Every row comes from one small tree of marks. Brackets hold a mark, then the marks that hang from it, in the order of their numbers. Every link used is in the known rows. Which tree was each row made from?
Known rows
[K_874 [K_823 [K_530 [K_100 K_135]]]]: [-1.27 -0.04  0.00 -0.15 -0.84  2.54  0.43  1.72  0.52  2.42 -1.96 -2.35
 -1.83  1.47  1.39  1.10  2.16  0.17 -0.08  0.01  1.54  0.74 -0.91  1.84
 -0.69  2.50 -0.35]
[K_100 [K_135 K_746] K_485 K_530 [K_874 K_823]]: [ 0.27  1.47  0.28 -0.21 -2.19  0.98  0.26 -1.24  0.46 -1.11  0.99  0.25
 -1.81  3.39 -0.73 -1.96  2.77  1.69 -4.06 -3.30 -0.70  1.40 -2.56 -0.67
  2.61 -0.36  1.34]
[K_823 [K_530 [K_100 [K_135 K_746]]] K_874]: [-3.16  0.45 -2.35  2.59 -0.98  3.08 -1.74  4.39  0.33  3.29 -3.29 -3.37
 -2.07  0.46 -0.54 -1.25  0.11  1.71  2.24 -0.78  2.96  0.80  0.58  1.97
 -0.60  2.93  0.65]
[K_990 [K_100 K_135 K_485]]: [-1.03 -0.93  0.23 -0.30 -3.12 -1.06  1.87 -3.54 -3.61  3.17 -1.86  3.89
 -1.00  2.77  0.32 -4.04  2.75  1.88  2.03  2.13  2.58  2.34 -4.93  2.81
 -0.02  1.04 -2.19]
[K_100 K_874]: [ 4.63  2.63  1.94 -0.37  1.21  1.56  0.31 -3.10  1.11 -1.89  1.81 -0.91
 -5.79  3.09 -0.20 -2.43  1.01  1.30  0.57 -3.13 -2.74 -0.86 -2.26  0.62
  3.29  0.30  1.64]
[K_746 K_213]: [ 6.52 -1.26  0.76 -1.21  1.36  0.87  1.54 -3.25  0.49 -1.70  1.93  0.47
 -6.00  2.41  0.07 -2.44  1.97 -0.67  2.91 -2.24 -1.23  0.36  1.53  1.39
  3.13  0.71  1.57]
[K_485 [K_100 K_874]]: [ 4.04  2.89  1.28  0.54  1.90 -0.59 -1.57 -1.59  0.41 -1.94  1.20  2.82
 -4.57  3.25 -2.54 -2.93  1.31  0.20  0.33 -4.32 -0.58 -2.40 -2.83 -0.55
  4.44  0.21  2.01]
[K_530 [K_100 [K_135 [K_746 K_213]] K_874] K_823]: [ 2.16  2.28  0.24 -0.53  2.31  1.42  0.99  0.61  1.22 -2.52  2.19 -2.14
 -1.27  2.30  0.22 -2.74  4.12 -0.09  2.13 -3.95 -0.46 -0.44 -0.14 -0.36
  4.86  2.52  3.49]
[K_485 K_100]: [ 3.66  1.00  0.38  0.20  1.88 -0.78 -1.32 -1.79 -0.02 -0.05 -0.23  3.86
 -5.50  2.80 -1.96 -2.48  1.38 -0.44  2.01 -2.72  0.80 -2.22 -0.85  1.05
  2.77  0.58  0.61]
[K_746 [K_213 [K_823 K_530]] K_594]: [ 6.51 -6.10  1.32 -2.31 -0.94  2.74 -0.42  0.87  1.04 -1.74  1.17 -1.94
 -2.07  1.70  2.94  1.75  0.35 -0.01 -0.11 -2.29 -1.05  2.33  4.42 -1.27
  0.51  1.36  0.09]
[K_746 K_213 [K_594 [K_823 [K_530 K_100] K_874]]]: [ 2.26 -4.44 -1.07  0.31 -0.41  4.52 -1.97  2.62  1.33 -0.07 -1.11 -2.95
  0.85 -0.06  2.47  2.50 -1.66 -0.75 -1.54 -1.06  1.43  0.98  6.11 -0.40
  0.51  2.45  1.05]
[K_530 [K_100 [K_135 K_746] K_485] [K_823 K_874]]: [-4.70 -0.39 -2.42  0.62 -0.65  1.11  0.07  0.62  1.26  2.01 -2.06 -0.91
 -0.91  1.79  0.56 -0.34  1.64  1.33  1.33 -0.89  4.10  0.00  0.42  1.95
  1.32  1.95 -0.65]
[K_135 [K_100 K_485] [K_746 K_213]]: [ 2.65 -5.08 -1.39 -1.10  1.16 -0.70  1.23 -3.33 -0.63  1.48 -1.23  2.54
 -4.81  1.23 -2.02 -3.60  2.55 -2.32  4.24 -1.14 -1.06  1.98 -0.60 -1.08
  4.34  1.71  0.00]
[K_990 [K_100 K_485] K_746]: [ 1.75 -2.39 -0.20 -0.87 -0.51 -0.94  1.49 -2.05 -1.42  0.72 -2.12  3.84
 -5.40  1.95  1.40 -3.41  0.84 -0.47 -0.83  0.36  0.82  0.87 -0.87  0.79
 -0.02 -0.67 -2.43]
[K_594 [K_823 [K_530 [K_100 K_485]] K_874]]: [-4.13 -3.65 -2.93  1.62 -2.03  2.91 -1.38  0.85  1.15  3.23 -3.31 -1.58
 -0.63  0.76  0.86  2.95 -2.64  2.04 -1.38  0.65  4.14  1.37  1.62  1.65
 -1.00  0.74 -2.02]
[K_990 K_746]: [ 5.15 -1.13  0.37 -0.76  2.84  0.48  0.85 -1.33  1.98 -1.77 -0.15  0.11
 -8.14  2.43  2.04 -2.67  1.18 -2.14  0.27 -2.10 -1.56 -0.45  1.85  0.61
  1.21  0.30 -0.81]
[K_213 [K_823 K_530 K_874]]: [-0.94 -3.31 -0.44  2.13 -4.12  2.07 -2.65  2.39  2.82  1.09 -2.25 -1.92
 -4.51  1.64  0.97  4.71 -2.75  4.62 -1.54 -3.16  0.16  0.44  3.02  0.52
 -1.95 -1.47 -0.10]
[K_530 K_100]: [ 2.78  2.38 -0.32 -0.79  3.57  2.69 -0.60 -3.44  0.24  1.23 -0.35 -0.53
 -5.32  0.78  0.04 -3.15  1.26 -1.18  2.13  0.36 -0.27 -1.34 -1.02  2.82
  2.01  2.89  0.65]
[K_530 [K_100 [K_135 [K_746 K_594]] K_874] K_823]: [ 2.53  2.84  1.46 -1.89  3.13  3.26 -0.29  0.60  0.69 -1.90  0.97 -3.18
  0.21  2.20  2.16 -2.56  3.43 -0.84  0.56 -2.57 -0.84 -1.21 -0.70 -0.50
  3.88  4.05  1.84]
[K_530 [K_823 K_874]]: [ 0.69  0.35  1.26  0.76 -1.85  1.95  0.24 -0.79  3.15 -1.18 -0.84 -0.74
 -6.08  3.21  0.90  3.17 -0.84  2.86 -0.24 -4.44 -0.77 -3.13  3.28  2.16
  0.88 -2.23  1.19]
[K_990 K_100 K_746]: [ 3.50 -0.35  0.83  0.17  0.21 -0.05  0.37 -0.54 -0.67 -0.10 -2.22  2.75
 -6.69  1.66  1.51 -2.89  0.57  0.09 -0.75 -1.38 -1.43 -0.89  0.49  0.91
 -0.17 -0.99 -0.39]
[K_213 [K_823 [K_530 [K_100 K_135 K_485]] K_874]]: [-6.12 -3.92 -2.96  1.67 -3.78  1.66 -1.96  1.66  0.94  3.94 -3.13 -1.30
  1.20  0.67  1.35  1.50 -0.37  1.84 -0.94  1.61  5.03  3.51 -1.11  1.21
 -1.90  2.47 -2.54]
[K_100 K_135 K_530 K_874]: [ 2.98  4.90  1.94  0.86 -1.04  2.60  0.10 -3.45  0.07 -2.25  1.28  0.17
 -2.73  3.70 -1.00 -5.03  2.15 -0.38 -1.77 -2.26 -2.30 -0.35 -3.87  1.46
  2.35  0.10  2.18]
[K_874 [K_823 [K_530 K_100]]]: [ 0.74 -0.03  0.32 -0.79  0.40  3.72 -0.15  1.05  1.33  1.82 -1.76 -2.47
 -4.72  0.86  0.81  2.56  0.18  0.43 -1.01 -1.22 -0.08 -0.97  1.08  1.59
 -0.14  1.09  0.48]
[K_135 K_100 [K_746 K_213]]: [ 4.37 -2.80 -0.35 -0.22  1.91  0.08  0.08 -1.85  0.15  0.56 -1.48  1.66
 -6.18  0.79 -2.03 -2.94  2.28 -1.58  4.40 -2.80 -3.31  0.12  0.78 -0.93
  4.07  1.51  2.20]
[K_485 [K_100 K_135 K_530 K_874]]: [ 2.18  5.31  1.40  1.79 -0.61  0.40 -1.70 -1.81 -0.63 -2.26  0.77  3.87
 -1.80  3.94 -3.17 -5.54  2.47 -1.40 -2.00 -3.49 -0.12 -1.74 -4.51  0.21
  3.33  0.14  2.66]
[K_213 K_823]: [ 3.09 -1.68  0.14 -0.33  0.11  0.51 -1.64 -2.54  1.78  0.13  0.08  0.38
 -5.33  1.99  1.46  1.00  0.44  2.93  0.17 -2.08 -1.53  0.25  0.53  0.93
  0.50  0.21 -0.04]
[K_823 K_874]: [ 1.73  0.35  0.14  1.19 -0.87  1.66 -0.89 -1.45  1.80  0.31 -0.87 -0.24
 -6.31  2.04 -0.12  0.04 -0.82  2.11  0.51 -2.56 -0.38 -1.14  1.42  2.11
  0.94 -0.46  0.99]
[K_213 [K_823 [K_530 [K_100 K_135]] K_874]]: [-4.43 -1.77 -2.00  2.68 -3.17  2.50 -3.11  3.12  1.75  3.08 -3.12 -2.25
 -0.23  0.44  1.34  2.08 -0.63  2.49 -0.83 -0.07  2.74  1.72  0.16  1.33
 -2.16  2.20 -0.50]

Write each row's tree
[ 3.57 -2.31  0.43  0.14 -1.02 -1.64  1.90  0.28 -1.40 -0.98 -0.94  3.37
 -3.24  2.07  1.80 -4.87  3.52 -1.45  0.80 -0.82  0.03  2.04  0.20  0.20
  0.61  0.57  0.12] -> [K_990 [K_100 K_135] [K_746 K_213]]
[-0.02  1.31  1.33 -0.15 -0.99  2.47  0.27 -3.51  1.20 -1.54 -1.68  1.62
 -4.42  3.12 -2.62 -1.56  0.79 -0.87 -2.03 -4.35 -3.97 -2.34 -2.01 -1.40
  4.05 -2.11  1.62] -> [K_135 [K_100 K_485 [K_530 K_823] K_874] K_746]
[ 3.13 -0.61  0.00 -0.14 -0.12  1.56  0.09 -3.91 -0.23 -1.55  0.02  2.41
 -3.89  1.77 -3.80 -5.25  1.68 -2.83 -0.57 -3.15 -3.67  0.78 -2.14 -2.25
  5.48 -0.04  2.83] -> [K_135 [K_100 K_485 K_530 K_874] [K_746 K_213]]
[-3.16 -1.38 -1.45  0.58 -1.03  1.77  0.44  0.00 -0.40  1.69 -0.92 -1.99
  3.00  2.41  1.18 -0.86  1.24  0.88 -0.34  1.40  3.43  3.38 -4.16  0.41
  0.96  2.76 -2.16] -> [K_594 [K_823 [K_530 [K_100 K_135 K_485 K_874]]]]
[ 1.09  5.28  2.52  1.33 -1.34  0.75 -0.55 -0.99  0.93 -3.84  0.73  3.40
 -1.55  5.10 -2.25 -2.59  2.47 -0.67 -2.67 -5.40 -0.53 -3.65 -2.63  0.24
  3.38 -1.74  2.61] -> [K_485 [K_100 K_135 [K_530 K_823] K_874]]
[ 2.06 -4.61 -0.81 -0.28 -1.16  4.30 -3.10  2.67  1.98  0.03 -0.75 -2.72
 -0.36 -0.67  2.44  2.51 -1.35 -0.41 -2.01 -1.51  0.87  1.46  5.27 -1.05
  0.03  2.73  1.28] -> [K_746 [K_213 [K_823 [K_530 K_100] K_874]] K_594]
[-0.13  0.47  1.66  1.18 -2.57 -0.67 -0.52  3.53  0.74 -0.78 -0.49  0.99
 -1.24  4.02 -1.12  1.35  2.28  1.45 -1.90 -4.67  1.11 -0.28 -2.76 -1.58
  1.72 -0.13  1.01] -> [K_485 [K_100 K_135 [K_874 [K_823 K_530]]]]
[ 1.22 -0.54 -0.82  0.25 -3.49  0.24  1.13 -2.21 -4.03  1.01 -0.62  4.34
 -0.78  2.05 -1.71 -6.16  2.88  0.69  0.49 -0.21  1.53  2.42 -1.47  1.57
  1.27  0.15  1.24] -> [K_990 [K_100 [K_135 [K_746 K_213]] K_485 K_530]]
[ 3.82  1.74  1.80  0.46 -0.08  0.11  0.11 -0.28 -0.16 -1.97 -0.73  1.95
 -5.89  2.08  0.86 -3.36  0.50  0.71 -2.42 -2.90 -2.97 -0.92 -1.38 -0.76
  1.35 -1.37  1.13] -> [K_990 [K_100 K_874] K_746]
[-4.35 -1.54 -2.28  3.24 -2.62  2.67 -1.83  3.01  1.07  2.99 -3.68 -2.39
  0.93  0.88  1.34  2.03 -0.93  2.24 -0.48  0.24  3.34  1.33  0.83  1.98
 -1.74  1.91 -0.75] -> [K_594 [K_823 [K_530 [K_100 K_135]] K_874]]
[ 4.68 -6.66 -0.31 -0.29 -0.33  0.53  0.25  2.75  3.04 -2.59  0.05 -1.26
 -5.82  1.82  2.88  1.41  0.11 -0.70 -1.13 -3.51 -0.93  2.42  5.20 -2.04
 -0.24 -0.64 -0.54] -> [K_990 [K_746 [K_213 [K_823 K_530]]]]
[ 3.13  1.89  1.64  0.24  0.33 -1.12 -1.68 -0.04  1.67 -2.04  0.97  2.85
 -4.57  3.16 -1.52  0.98  1.60  1.43 -2.77 -5.76 -1.21 -2.61 -1.49 -1.72
  4.01 -0.91  2.60] -> [K_485 [K_100 [K_874 K_823]]]
[ 0.23  0.20  0.51  0.11 -1.55  1.44 -0.91 -2.73  1.04  0.02 -1.89  2.12
 -4.48  1.84 -2.58 -0.83  0.95 -0.36 -4.41 -3.87 -4.29 -0.66 -2.50 -2.46
  3.74 -1.37  1.97] -> [K_135 [K_100 K_485 K_530 [K_874 K_823]] K_746]
[ 3.85 -6.19  0.19  0.34 -2.65  2.96 -0.82  2.57  1.68 -1.47 -0.42 -2.33
 -0.63  1.77  2.56  3.69 -1.84  1.02 -1.30 -2.95  0.38  1.57  6.85 -0.82
  0.25  0.08  0.58] -> [K_746 K_213 [K_594 [K_823 K_530 K_874]]]
[ 0.11  3.00  1.05  2.35 -2.43  1.98 -2.45 -0.05  2.41 -2.29 -1.65  3.91
 -4.99  3.48 -2.60  1.27 -1.20  0.46 -3.69 -6.04  0.12 -5.75  3.19  1.40
  1.38 -3.73  2.67] -> [K_485 [K_100 [K_530 [K_823 K_874]]]]
[ 3.07 -0.39 -0.31 -0.52  2.59  4.75 -2.57  3.04  0.45 -0.41 -0.51 -4.55
  0.25  0.57  1.75  0.24 -0.73  1.09 -1.18 -2.18 -0.81  0.35  1.94 -1.63
  1.95  3.08  1.23] -> [K_135 [K_746 [K_594 [K_823 [K_530 [K_100 K_874]]]]]]
[-4.81 -1.47 -2.02  1.20 -2.46  2.54  0.15  0.83 -0.14  3.89 -2.86 -1.67
 -0.21  1.41  0.15 -1.46  0.38 -0.24  1.32  2.12  5.18  2.48 -2.02  2.67
 -0.70  2.94 -2.16] -> [K_823 [K_530 [K_100 K_135 K_485]] K_874]
[-2.37 -1.50 -1.96  2.65 -1.42  3.61 -2.59  2.36  1.82  2.29 -3.47 -2.53
 -1.86  0.29  0.80  3.42 -2.92  2.64 -1.27 -0.90  1.79 -0.52  3.06  1.81
 -1.25  0.53  0.07] -> [K_594 [K_823 [K_530 K_100] K_874]]
[ 5.04 -0.71  0.54 -1.64  2.14  1.55 -0.01 -0.54 -1.01  0.15  0.33 -1.23
 -2.10  2.31  1.73 -4.11  3.21 -0.37  3.11 -0.89 -0.20  1.39  0.32  0.69
  2.02  3.99 -0.19] -> [K_100 [K_135 [K_746 K_594]]]
[-1.16 -1.26 -1.17  0.06  0.26  2.88 -0.21 -0.69  0.33  1.09 -0.61 -2.28
  0.11  1.78  0.72  0.49 -0.81  1.14 -1.24  0.23  1.90  1.64 -2.06  0.08
  1.46  1.35 -1.22] -> [K_594 [K_823 [K_530 [K_100 K_485 K_874]]]]
[ 1.36  4.20  1.74  1.46 -1.91 -0.17 -1.86 -0.33  0.68 -2.34  0.61  3.83
 -1.67  3.80 -2.25 -1.71  2.77 -0.13 -5.11 -5.03 -0.80 -2.08 -2.97 -0.98
  3.00 -1.00  3.03] -> [K_485 [K_100 K_135 K_530 [K_874 K_823]]]
[-1.84  0.07 -0.49 -1.81  1.07  1.27  2.33 -3.59  0.11  1.20 -0.57  0.18
 -0.73  2.96  1.53 -1.86  3.49 -1.44  2.08  1.35  3.25  0.22 -2.59  2.90
  1.71  2.74 -2.09] -> [K_530 [K_100 K_135 K_485] K_823]
[-1.13  0.67 -0.84  1.68 -0.74  4.37 -1.55  1.46  1.26  2.25 -2.79 -2.83
 -4.37  0.35 -0.48  0.51 -1.92  0.62  0.57 -0.73  1.34 -1.07  1.42  2.61
 -0.58  1.26  0.72] -> [K_823 [K_530 K_100] K_874]
[ 0.84 -0.56  0.35 -0.40 -0.89  2.18  0.32 -6.51 -0.54  1.53 -2.83  3.82
 -4.90  1.98 -2.43 -3.91  0.73 -3.61 -0.47  0.43 -2.28 -0.45 -3.28  1.20
  2.06 -0.16 -0.66] -> [K_135 [K_100 K_485 K_530]]
[-3.02 -2.23 -0.93 -1.13 -1.52  1.78  1.56  0.21 -0.25  3.40 -1.83 -1.38
 -0.43  1.89  1.46  0.64  2.43 -0.51 -0.25  1.72  3.76  2.58 -2.35  1.66
 -0.37  2.69 -2.48] -> [K_874 [K_823 [K_530 [K_100 K_135 K_485]]]]
[-4.23 -3.89 -2.61  1.09 -2.81  2.70 -2.62  1.05  1.72  3.25 -2.94 -1.48
 -1.71  0.17  0.72  2.94 -2.31  2.34 -1.74  0.57  3.56  1.75  0.89  0.88
 -1.40  1.08 -1.65] -> [K_213 [K_823 [K_530 [K_100 K_485]] K_874]]
[ 5.53 -2.82  0.48 -2.85  0.96  0.27  1.94 -1.60 -1.14 -2.40  3.73 -0.93
  0.79  3.03  1.28 -5.60  4.54 -1.55  2.12 -1.54  0.77  4.34 -1.28 -2.11
  5.29  4.10  0.47] -> [K_100 [K_135 [K_746 K_213 K_594]] K_485 K_874]
[ 3.25  4.32  2.02  0.93 -0.78  0.79 -2.53 -0.93  1.48 -2.99  0.84  3.65
 -4.56  3.24 -2.78 -0.21  0.77  0.14 -6.07 -6.14 -2.38 -3.73 -0.96 -1.22
  3.35 -2.30  3.91] -> [K_485 [K_100 K_530 [K_874 K_823]]]
[ 3.81  5.00  3.42 -0.23 -0.73  4.05  0.51 -3.36  2.35 -4.42  1.54 -0.54
 -5.56  4.32 -0.47 -0.51  0.24  0.58 -3.45 -5.52 -4.17 -4.02  0.04  1.19
  2.64 -3.11  3.08] -> [K_100 [K_530 K_823] K_874]
[ 7.18 -1.99  1.67 -1.73  2.45  1.53 -0.52 -1.40  0.11 -2.18  0.62 -0.06
 -3.12  1.04 -0.78 -4.00  2.53 -2.94  1.73 -3.80 -5.30  0.39  0.16 -3.87
  6.11  2.79  3.27] -> [K_135 [K_100 K_874] [K_746 K_213 K_594]]
[-2.83  0.37 -0.72  1.34 -3.89  1.94  0.32 -0.47  1.29 -0.37 -1.43  0.53
 -2.33  3.69 -0.42 -0.30  0.61  1.91 -1.81 -3.16  1.92 -0.58  1.64  2.07
  0.49 -1.79  0.21] -> [K_100 [K_135 K_746] K_485 [K_530 [K_823 K_874]]]
[-3.10 -2.51 -2.06 -0.86 -0.60  1.54  0.67  2.39 -0.41  3.70 -2.01 -2.10
 -0.88  1.29  0.74  0.31  2.48  0.88  0.68  0.49  3.78  2.78 -1.08  0.88
  0.02  3.05 -1.59] -> [K_874 [K_823 [K_530 [K_100 [K_135 K_746] K_485]]]]
[ 3.06 -1.23  2.08 -1.22 -1.38  2.48  0.04  4.30  0.66 -1.17  0.37 -4.18
 -0.71  2.96  2.14  1.19  2.21  1.92 -1.61 -4.00 -1.36  1.69  0.44 -2.28
  1.49  1.82  0.99] -> [K_100 [K_135 [K_746 K_594]] [K_874 [K_823 K_530]]]
[ 2.01  3.74  1.19  0.84 -1.54  1.76 -0.84  0.21  1.24 -1.99  0.88 -0.70
 -3.12  3.01 -0.65 -1.41  2.41  2.20 -3.97 -5.05 -2.92 -0.37 -1.18 -0.48
  2.22 -0.63  3.53] -> [K_100 [K_135 K_746] K_530 [K_874 K_823]]
[ 3.22 -0.61 -0.01 -2.02  0.12  2.78  0.36 -2.85 -1.88 -0.03  0.34  0.59
 -0.63  2.76  0.68 -5.78  2.73 -2.24 -0.25  0.45  0.98  2.06 -0.74  1.14
  1.77  2.77 -1.05] -> [K_100 [K_135 [K_746 K_594]] K_485 K_530]
[-1.85  0.76 -0.34 -0.42 -0.41  2.57  1.47 -1.04 -0.96  1.54 -0.21 -2.30
  0.43  2.50 -0.01 -3.81  2.09 -1.15  1.34  1.61  3.09  2.68 -5.73  1.22
  1.71  3.54 -1.51] -> [K_823 [K_530 [K_100 K_135 K_485 K_874]]]
[ 5.01 -7.70 -0.32 -2.27 -0.37 -0.82  0.99 -0.95 -1.33 -1.55 -0.53  3.66
 -0.21  1.46  4.32 -1.46  1.07 -1.84 -2.81 -0.03  0.76  3.07  3.82 -2.10
  1.19  0.44 -2.18] -> [K_990 [K_100 K_485] [K_746 K_213 [K_594 K_823]]]
[ 7.77 -4.38  0.77 -2.18  1.47  1.40  0.13 -2.39  0.64 -2.32  1.86 -0.16
 -1.33  2.12  3.00  0.11  1.26 -0.68  0.32 -1.83 -1.19  1.23  4.44 -0.48
  2.77  1.71  0.70] -> [K_746 K_213 [K_594 K_823]]
[ 3.00 -5.79 -0.07 -1.74 -0.35 -0.32  0.17 -1.06 -1.37 -0.09 -2.12  3.20
 -0.73  1.74  4.46 -0.95  0.08 -0.47 -3.49  0.77  0.79  1.89  2.08 -1.12
 -0.23  0.24 -3.31] -> [K_990 [K_100 K_485] [K_746 [K_594 K_823]]]
[ 1.85  0.94  1.48 -1.58 -1.16  3.07  2.05 -5.07  1.02 -1.70  0.27  1.39
 -5.01  4.17 -0.03 -0.49  0.57 -0.51 -1.83 -2.18 -0.46 -2.06  0.63  2.76
  1.37 -2.41 -0.41] -> [K_100 K_485 [K_530 K_823]]
[-0.85  0.11 -1.54 -1.28  1.73  0.94  1.32 -4.27 -1.27  2.78 -0.44  0.56
 -1.02  1.85  0.59 -5.11  3.45 -2.13  2.82  3.31  3.62  2.24 -4.56  2.98
  1.74  4.55 -2.28] -> [K_530 [K_100 K_135 K_485]]
[-2.50 -1.65 -1.77  2.05 -1.94  3.42 -3.77  2.39  2.57  2.39 -2.89 -2.40
 -3.09 -0.29  0.77  3.45 -2.64  2.82 -1.75 -1.32  1.16  0.01  2.26  1.07
 -1.74  0.82  0.36] -> [K_213 [K_823 [K_530 K_100] K_874]]
[-1.08 -2.49 -3.65  2.01 -0.43  0.22 -3.33  2.58  1.83  1.34 -0.73 -0.68
 -0.60 -0.62  0.74 -0.56  1.63  2.26  0.69 -1.98  2.03  2.35  2.59 -0.30
  1.37  3.35  2.39] -> [K_530 [K_100 [K_135 [K_746 [K_213 [K_823 K_874]]]]]]
[ 2.07  4.44  1.71 -0.93  2.60  3.42  0.25 -2.37  2.17 -2.19  1.08 -1.88
 -4.29  2.45  0.55 -0.51  1.16  0.08 -0.34 -3.22 -2.00 -3.42 -1.12  1.14
  3.54  0.72  2.21] -> [K_530 [K_100 K_874] K_823]
[-0.77 -3.07 -0.69  2.84 -3.50  2.31 -1.43  2.30  2.14  0.92 -2.78 -2.03
 -3.30  2.18  0.97  4.72 -2.96  4.45 -1.02 -2.80  0.78  0.11  3.73  1.08
 -1.64 -1.79 -0.37] -> [K_594 [K_823 K_530 K_874]]
[ 3.92  2.90  1.89  0.19 -0.99  2.27  1.32 -0.33  1.27 -5.09  2.65 -0.75
 -2.61  4.16 -0.78 -2.86  3.15  0.46 -0.96 -6.21 -2.57 -0.93  1.04 -0.26
  4.06 -1.22  4.39] -> [K_100 [K_135 [K_746 K_213]] [K_530 K_823] K_874]
